(in the rows, 128 means zero)
Known rows, with every step that occurs
gevonol-suze-bino-leri-tisa: [186 117 114 177 157 113 119  93 143  99 125 101 136 117 133 133 120 126
 126 200  88 102]
suze-bino-leri: [133 118 132 142 127  96  82 125 162 106 133  86 156 156 105 143 135 170
  94 140 101 129]
gevonol-suze-bino-leri-zirof: [154 129 113 161 133 119 103 105 142  73 193 104 130  93 100 127 131 138
  57 140 125 151]
kibo-zirof-leri-gevonol-suze: [136 126 118 145 166 158 166 120 160 124 103 130  55 137  87 151 160 106
  95 116 146  63]
tisa-kibo-gevonol-suze-bino: [ 99 124 132 150 159 178 113 129 130  71 149  76  76 119  50 126 152 134
  84 167 135 158]
leri-tisa: [192 121 118 160 155 120 146 111 123 115 121 137 135 106 165 126 110 110
 155 194 111 107]
kibo-gevonol-suze-bino: [105 120 127 144 169 174 111 116 133  84 143  72  74 125  59 109 136 131
  83 168 130 159]
gevonol-suze-bino-leri: [121 120 123 152 130 119  90 102 157 107 131  82 132 148  87 144 143 151
  87 136  95 120]
zirof-leri-tisa-suze-gevonol: [128 115 110  89 152 173 129 146 125 102 120 111 139 172 128 158 146 132
 120 148 172 124]
gevonol-suze-bino-leri-tisa-kibo-zirof: [117 118 133 178 141 128 137 130 144  70 163 117  88 141 156 192 192 159
  88 154 151 108]
kibo-tisa-suze: [128 149 148 117 128 205 171 172 101  97 133 140  76 138 181 175 182 141
  94 130 142 129]
tisa-suze: [105 148 140 105 129 184 163 140 103 103 125 134  95 131 125 146 166 122
  75 104 137 146]
gevonol-suze-bino: [106 114 109 151 153 175 121 107 126  79 140  72  85 106  50 118 127 133
  87 166 141 159]
zirof-suze-bino-leri-tisa-kibo: [160 121 153 159 131 111 127 160 124  76 138 113 152  97 131 190 168 145
 119 172 127 126]
bino-leri: [137 132 136 136 110  84  94 116 160 140 122 121 161 161 140 149 147 145
 112 113  86 101]
leri-tisa-suze: [150 147 132 131 149 179 175 129 101  93 122 138 100 115 151 143 149 110
  94 151 123 131]
bino-suze-gevonol: [125  79 111  66 166 130  81 109 103  99 137  98 130 176  72 112 125 145
 131 146 147 124]
tisa-kibo: [109 140 151 145 100 142 135 164 124  98 140 137 136 107 113 180 178 135
 129 126 147 133]
zirof-suze-bino: [133  85 142 107 177 123 108 163 105  74 139  63 114 102  82 132 109 163
  72 152 156 191]
leri-gevonol-suze-bino: [127 120 122 152 176 176 125 121 142  86 135  82  68 115  34 115 140 144
  98 181 145 133]

Rows
[193 116 122 169 154 100 113 106 149 102 125 106 155 125 149 136 112 139
 132 203  92 108]	suze-bino-leri-tisa
[116 105 132 139 115 109 160 184 169 101 114 126 136 155 176 225 139 136
  66  72 178 111]	tisa-kibo-zirof-leri
[166 125 152 134 161 113 165 191 191 125 105 148  99 163 123 188 159 154
 105 117 174  59]	tisa-kibo-zirof-leri-gevonol
[173 141 158 131 171 126 120 154 178 124 119 121 101 162  72 140 168 180
 104 155 125  79]	tisa-suze-bino-leri-gevonol
[180 132 156 138 170 105 111 149 187 132 118 122 113 163  73 133 159 179
 123 164 119  75]	suze-bino-leri-gevonol
[105 139 131 137 155 167 128 100 130 125 123 122  57 138  91 112 160  87
 107 123 102 104]	kibo-gevonol-suze
[188 104 112 163 154 102 166 137 152 107 109 128 137 131 202 173 100 111
 112 156 139  92]	kibo-zirof-leri-tisa
[140  89 121  69 161 106  80 153 115  96 159  96 151 147 113 142 140 155
 106 125 177 148]	bino-leri-zirof-suze-gevonol
[148 131 128 130 149 165 186 147 122  88 113 135 100 133 179 178 145 110
  66 125 144 121]	kibo-zirof-leri-tisa-suze
[118 112 124 159 169 173 141 146 155  67 135  82  68 123  52 159 155 151
  73 159 167 126]	tisa-kibo-zirof-leri-gevonol-suze-bino
[132 111 116 150 173 170 135 131 151  86 120  77  80 116  40 132 128 137
  86 165 152 129]	zirof-leri-gevonol-suze-bino
[143 141 122 146 158 150 136  99 158 137 109 131  70 134  67 127 174 117
 116 134 105  60]	bino-leri-gevonol-suze
[168 136 129 153 129 133 115 140 136  67 198 118 125 104 142 148 146 157
  57 147 138 155]	kibo-tisa-suze-bino-leri-zirof
[147 130 116 142 160 164 163 120 160 132  93 130  67 124  70 144 152  94
 104 122 135  66]	zirof-leri-gevonol-suze
[201 105 128 154 166  86 115 118 135  96 124  99 151 117 149 143 113 140
 119 193  98 117]	zirof-suze-bino-leri-tisa
[ 96 147 140 145 140 176 133 116 127 109 131 127  63 124  85 138 185  93
 104 125 115 108]	tisa-kibo-gevonol-suze
